Each row was made from one walk, in order. Every step used is in the known rows, and no mark comes twice. Write each row's walk.
Known rows
l -> z -> h: [ 4.288  0.632 -0.982  2.137  1.427  0.504  0.156 -0.528 -5.231 -0.240
 -0.876 -1.372 -1.064  0.725  0.378 -2.511  1.607 -0.265 -5.672 -0.439
 -1.771  0.797  2.297]
y -> k -> l -> z -> h -> r: [ 2.987  4.242 -2.290 -1.483 -0.192  3.266  0.163 -2.545 -2.863 -1.703
  1.305  1.545 -0.167  0.227  1.037  1.362  4.501  1.663 -4.965  1.970
 -4.070  2.816  0.552]
g -> k -> l -> z -> h: [ 3.174 -0.129 -0.090 -1.767  1.695 -0.120 -0.510  1.888 -0.461  2.803
  2.418 -0.873 -1.793  0.018  5.975  1.808 -1.604  2.692 -2.629  1.947
 -1.339  1.710  1.421]
p -> k: [-0.450  0.133  0.386 -1.005  0.467  0.035 -1.946 -2.664  0.082 -3.060
  0.115  0.948 -0.447 -3.603  2.910 -0.888  1.203  0.131  2.754 -1.661
 -0.128  0.093  0.557]
l -> z -> h -> r: [ 2.681  0.981 -1.438  2.623  1.552  1.728  0.950 -0.905 -4.637  0.359
  0.163 -1.618 -0.384  1.119  0.005 -1.373  0.619  0.256 -6.808 -0.704
 -3.773  1.504  2.122]
l -> z -> h -> r -> p -> k -> y: [ 2.789  1.526 -0.700  1.333  1.262  2.153  0.942 -2.099 -5.546 -0.425
 -1.071 -0.705 -0.744 -1.110  1.713 -1.653  0.837 -1.516 -4.992 -1.694
 -2.014  1.380  2.755]
r -> g -> k: [-0.535  1.312  0.014 -0.155  1.064 -0.546 -0.398  2.502  2.315  3.280
  0.714  2.907 -3.317  0.493  3.012  1.017 -0.964  0.825  1.977 -1.564
  2.272  0.417  1.678]
l -> z: [ 2.990  0.167  0.139  2.262  1.259  0.056 -1.759 -0.938 -4.738 -0.191
  0.780 -1.474 -0.718  0.970  1.668 -0.635  0.405  0.007 -4.869 -0.916
 -2.328  0.286  1.440]
p -> k -> h -> r -> y: [-0.455  1.659 -2.130 -0.356 -0.885  2.507 -1.333 -0.728  0.198 -5.012
  2.606  0.968 -2.548 -4.644  2.755  0.687  1.209  0.214  3.089 -2.236
 -3.182  0.840  1.155]
p -> r -> y -> k: [ 1.362 -2.221  1.756  0.621 -0.949  2.068  0.119 -1.363  1.426  4.066
  1.524  3.906  1.461 -1.365  0.718 -2.672  3.955 -3.599  5.804 -0.626
  1.266 -0.794  0.141]
y -> k: [ 1.279  1.649 -2.099 -1.572 -1.471  0.997 -0.639 -2.438 -2.120  0.038
  0.849  3.378  1.137 -1.211 -0.151 -0.713  4.894  1.358 -1.480  0.665
 -1.536  1.113 -0.246]
k -> l -> z -> h: [ 4.096  3.388  0.328 -0.222  1.709  1.955  0.298  0.220 -1.670 -3.060
 -0.412 -2.322 -2.569  1.686  1.921  1.723  0.545 -0.169 -3.667  2.005
 -1.455  1.617  1.243]
h -> r: [-3.276  0.730 -1.073  0.872  0.261  2.678  1.819 -0.767  1.294  1.239
  2.088 -0.447  1.487  0.531 -0.416  2.444 -2.056  1.138 -2.267 -0.403
 -4.103  1.483 -0.486]
z -> h -> r -> y -> k: [ 0.487  1.835 -2.356  0.076 -0.034  2.212  3.779 -0.080 -0.282  1.183
  0.599  1.370  0.376 -0.781 -1.450 -1.055  2.765 -0.062 -1.375  0.889
 -2.931  1.358  0.795]
y -> k -> l -> z -> h: [ 4.127  3.874 -1.908 -1.762 -0.325  2.320 -0.447 -2.242 -3.275 -2.251
  0.589  1.718 -0.713  0.048  1.179  0.548  5.234  1.243 -4.119  2.143
 -2.597  2.267  0.685]
y -> k -> l -> z -> h -> r -> g: [ 2.804  5.224 -2.174 -1.163 -0.022  3.458  0.177 -2.166 -2.193 -1.861
  0.890  2.314 -1.290  0.728  0.991  1.635  4.735  1.308 -4.204  1.372
 -3.169  2.791  0.952]
g -> k -> l -> z -> h -> r -> p: [ 2.817 -0.083 -0.014 -1.482  1.498  1.145  0.763  0.964 -0.054  2.678
  2.109 -0.687 -1.520 -0.873  6.370  2.432 -2.127  2.468 -3.855  1.357
 -1.232  2.445  1.314]
r -> l: [-1.025 -0.335 -0.013  2.175  1.444 -2.001  1.289 -0.197 -1.375 -2.513
 -0.082 -0.693  1.938  0.995  2.840 -0.136  3.246 -1.915  0.529 -1.546
  0.937 -1.229 -0.779]
r -> p: [ 2.113 -0.293  1.201  0.334 -0.501  0.801  1.933 -1.578 -0.041 -1.461
 -2.918  0.831 -0.529 -3.313  1.858 -0.676  1.002 -1.839 -1.200 -0.983
  4.465  0.398  0.155]
h -> r -> y -> k: [-1.871  1.599 -1.094  0.290 -0.507  2.475  1.711 -0.882  0.642  1.829
  4.332  1.584  1.603 -0.836  0.791  2.734  1.382  0.704 -0.274  0.381
 -5.343  1.122 -0.610]
y -> k -> h: [ 2.492  2.673 -4.598 -1.579 -3.058  2.476 -1.076 -0.611 -2.856 -2.959
  1.567  3.407 -1.666 -2.079 -0.686 -0.602  5.541  1.629 -1.409  0.101
 -2.158  1.487  0.642]
p -> k -> l -> z -> h -> r: [ 1.362  2.679  0.263 -0.873  1.817  2.317 -1.001 -2.805 -0.694 -4.744
  0.554 -0.903 -1.744 -2.124  4.151  1.171  0.817  0.350 -0.681 -0.382
 -2.533  1.856  1.285]
r -> h: [-1.005 -0.200 -1.632 -2.121  0.385 -0.544 -2.029  0.182 -0.645 -3.780
 -0.421 -0.040 -2.283  0.082 -0.340  1.782  0.381  0.010  2.387 -2.463
  0.155 -1.240  0.028]
z -> l: [ 1.725  1.480 -0.350 -1.810  2.704  0.620 -1.872  1.571 -0.087  0.277
 -0.717 -0.945  1.645  3.001  2.678  0.405 -1.529  0.094 -1.998  1.653
 -2.450  0.112 -0.082]

Write each row's walk
[-0.362  2.572 -0.712  0.454  0.260  2.988  1.115 -0.965 -0.204  0.803
  4.583  0.599  0.729 -0.131  1.943  3.772  1.296  0.722 -1.851  0.851
 -6.172  1.574 -0.270]
h -> r -> y -> k -> l -> z
[ 3.518  1.598 -1.677  2.097  1.063  1.801  0.866 -1.177 -5.030  0.653
  1.300 -0.199 -0.400  0.310  0.691 -1.225  2.873  0.170 -5.940 -0.194
 -4.526  1.379  2.014]
l -> z -> h -> r -> y -> k
[ 3.227  0.956 -0.928  2.400  1.563  2.111  1.022 -2.368 -4.604 -1.142
 -0.831 -0.955 -0.734 -1.230  1.765 -1.958  1.362 -0.213 -6.201 -1.587
 -2.396  1.670  2.356]
l -> z -> h -> r -> p -> k
[-0.641 -0.964  1.895  1.880  0.206  2.686  0.264 -0.195  3.359  3.404
 -1.489  3.401 -0.904  1.218 -0.549 -2.447  0.906 -3.937  5.169 -2.752
  4.129 -0.431  1.186]
p -> r -> g
[ 2.374  0.196  0.080 -1.437  1.802  0.393  0.214  2.044  0.358  3.447
  3.979 -0.758 -1.556 -0.257  6.445  2.962 -1.990  2.531 -2.155  1.984
 -2.983  1.852  1.235]
g -> k -> l -> z -> h -> r -> y
[-2.504  0.467 -1.006  3.540  1.814  1.380  1.856 -1.477 -1.879 -0.532
  2.435 -1.727  2.710  1.785  2.401  2.053  0.354 -0.244 -4.304 -1.903
 -4.641  0.768 -0.315]
h -> r -> l -> z
[ 1.679  2.951  0.002 -0.327  2.035  0.519  0.037  2.617  1.489  1.766
  0.296  1.785 -4.653  1.435  3.785  1.585 -0.530  0.833  0.136 -0.564
  1.623  1.258  2.387]
r -> g -> k -> l -> z -> h
[-0.927  3.479 -4.285  1.071 -1.676  4.351  0.636  2.723  0.779 -3.446
  1.769  0.730 -4.390 -0.297 -1.068  1.964 -0.209  0.488 -0.424 -2.062
 -2.638  1.658  1.421]
k -> h -> r -> g
[ 2.040  1.255 -0.067 -0.792 -0.859 -0.331 -0.094 -0.139 -0.788  0.790
  3.139  2.968 -0.068 -1.977  1.653  0.341  4.882 -0.728  2.993  1.163
 -1.635 -0.567 -0.151]
r -> y -> k
[-0.462  1.297 -2.283  0.481  0.374  2.366  3.892  0.014  0.274  0.838
 -0.880 -0.041  0.423  0.272 -2.166 -1.222  0.435  0.353 -2.870  0.288
 -2.161  1.637  0.842]
z -> h -> r
[ 1.738 -0.215  1.407 -0.305 -0.074  0.804  0.647 -3.395 -0.044 -3.548
 -2.890  1.632 -0.821 -5.776  3.871 -1.280  1.816 -1.562  0.695 -2.130
  4.233  0.499  0.467]
r -> p -> k
[-0.162 -1.081 -3.428 -1.084 -1.033  1.392 -0.320  3.182  0.641  2.642
  4.296  0.505 -1.977 -1.957  4.029  1.810 -2.543  3.516 -1.015 -0.344
 -3.104  1.744  1.123]
g -> k -> h -> r
[-1.132  2.128  0.271 -1.609  0.781 -0.490 -0.286  2.882  0.990  4.213
  0.520  3.349 -3.439  0.728  2.954  1.391 -1.683 -0.950  3.848 -1.845
  2.584 -0.093  2.242]
r -> g -> k -> y
[ 1.677  2.686  0.834 -0.790  1.855  1.915 -0.946 -2.312 -0.526 -4.405
  1.346 -0.559 -1.973 -2.589  4.719  1.463  1.310 -0.140  0.643 -0.102
 -2.842  1.332  1.214]
p -> k -> l -> z -> h -> r -> y
[ 0.016  2.015 -3.660  0.855 -2.067  3.539  0.857  2.844  0.186 -2.974
  3.666 -0.066 -3.089 -1.592 -0.002  2.173  0.127  0.388  0.473 -0.808
 -4.147  0.944  0.865]
k -> h -> r -> y
[-0.985  1.033 -2.417  1.583  1.093  1.350  4.531 -0.035 -0.534 -0.391
 -0.966 -0.380  1.320  0.693 -0.719 -1.249  1.919 -0.774 -2.586 -0.434
 -1.704  0.984  0.460]
z -> h -> r -> l
[ 1.501 -1.409 -2.826 -1.661 -1.151  0.038 -1.146  3.533  0.090  1.835
  3.426  0.790 -2.786 -2.158  4.060  0.727 -1.565  2.968  0.113 -0.092
 -1.038  1.036  1.328]
g -> k -> h
[ 3.336 -0.975  1.678  0.747 -0.165  2.796  0.453 -1.266  0.427  2.923
  1.133  2.907  0.417 -0.662  1.188 -2.573  4.440 -3.788  3.746  0.087
  0.616 -0.112  0.921]
p -> r -> y -> k -> l -> z -> h
[ 2.402  2.093 -1.470  3.009  1.820  2.003  1.013 -0.484 -3.926  0.228
 -0.200 -0.771 -1.512  1.486  0.028 -1.208  0.781 -0.061 -6.026 -1.312
 -2.966  1.497  2.505]
l -> z -> h -> r -> g
[ 2.576  0.553 -0.329 -0.307 -1.171  1.880  0.368 -2.143 -0.621 -5.729
 -2.436  1.533 -2.622 -6.408  3.559 -1.336  2.155 -1.410  0.770 -2.528
  3.819  0.758  1.146]
r -> p -> k -> h
[-0.478 -1.320  0.040 -3.711 -0.076 -1.227 -0.682  2.260 -1.327  6.332
  2.420  1.376 -0.415 -0.781  4.685  1.258 -3.202  0.097  2.542  0.134
  0.153 -0.085  1.358]
g -> k -> y
[-1.430  2.589 -0.666 -0.292 -0.124  2.869  1.776 -0.718  1.366  0.842
  4.335  1.156  0.954 -0.424  1.241  3.889  1.267  0.640 -0.172  1.268
 -5.356  1.509 -0.692]
h -> r -> y -> k -> l
[ 2.710  4.649  0.018  0.341  2.015  2.912  1.065  0.256 -0.503 -2.635
 -0.095 -1.772 -3.177  2.349  1.673  2.770  0.086 -0.065 -3.846  1.143
 -2.075  2.167  1.470]
k -> l -> z -> h -> r -> g
[ 1.077  3.700  0.382 -0.590  2.075  2.520 -0.959 -2.421 -0.011 -4.813
  0.040 -0.017 -2.890 -1.710  3.859  1.458  1.062  0.018  0.058 -1.027
 -1.699  1.811  1.693]
p -> k -> l -> z -> h -> r -> g
[ 3.122  2.918  1.071 -0.152  1.647  1.793 -0.956 -0.125 -1.289 -3.003
  0.636 -2.515 -2.190  1.860  2.894  3.090 -0.290  0.095 -3.147  1.717
 -1.855  1.382  0.722]
k -> l -> z
[ 1.052 -0.471  0.391 -2.835  0.951 -0.340 -0.502  2.082  2.150  2.876
  2.884 -0.218 -1.336 -0.363  5.872  3.119 -2.588  2.767  0.119  2.143
 -0.510  1.401  0.262]
g -> k -> l
[-0.422 -1.286 -3.395 -0.403 -0.480  0.659  0.118  3.119  0.251  1.669
  4.426  0.360 -1.307 -1.486  4.849  1.864 -1.553  2.826 -0.870 -0.885
 -2.858  1.304  0.884]
g -> k -> h -> r -> l
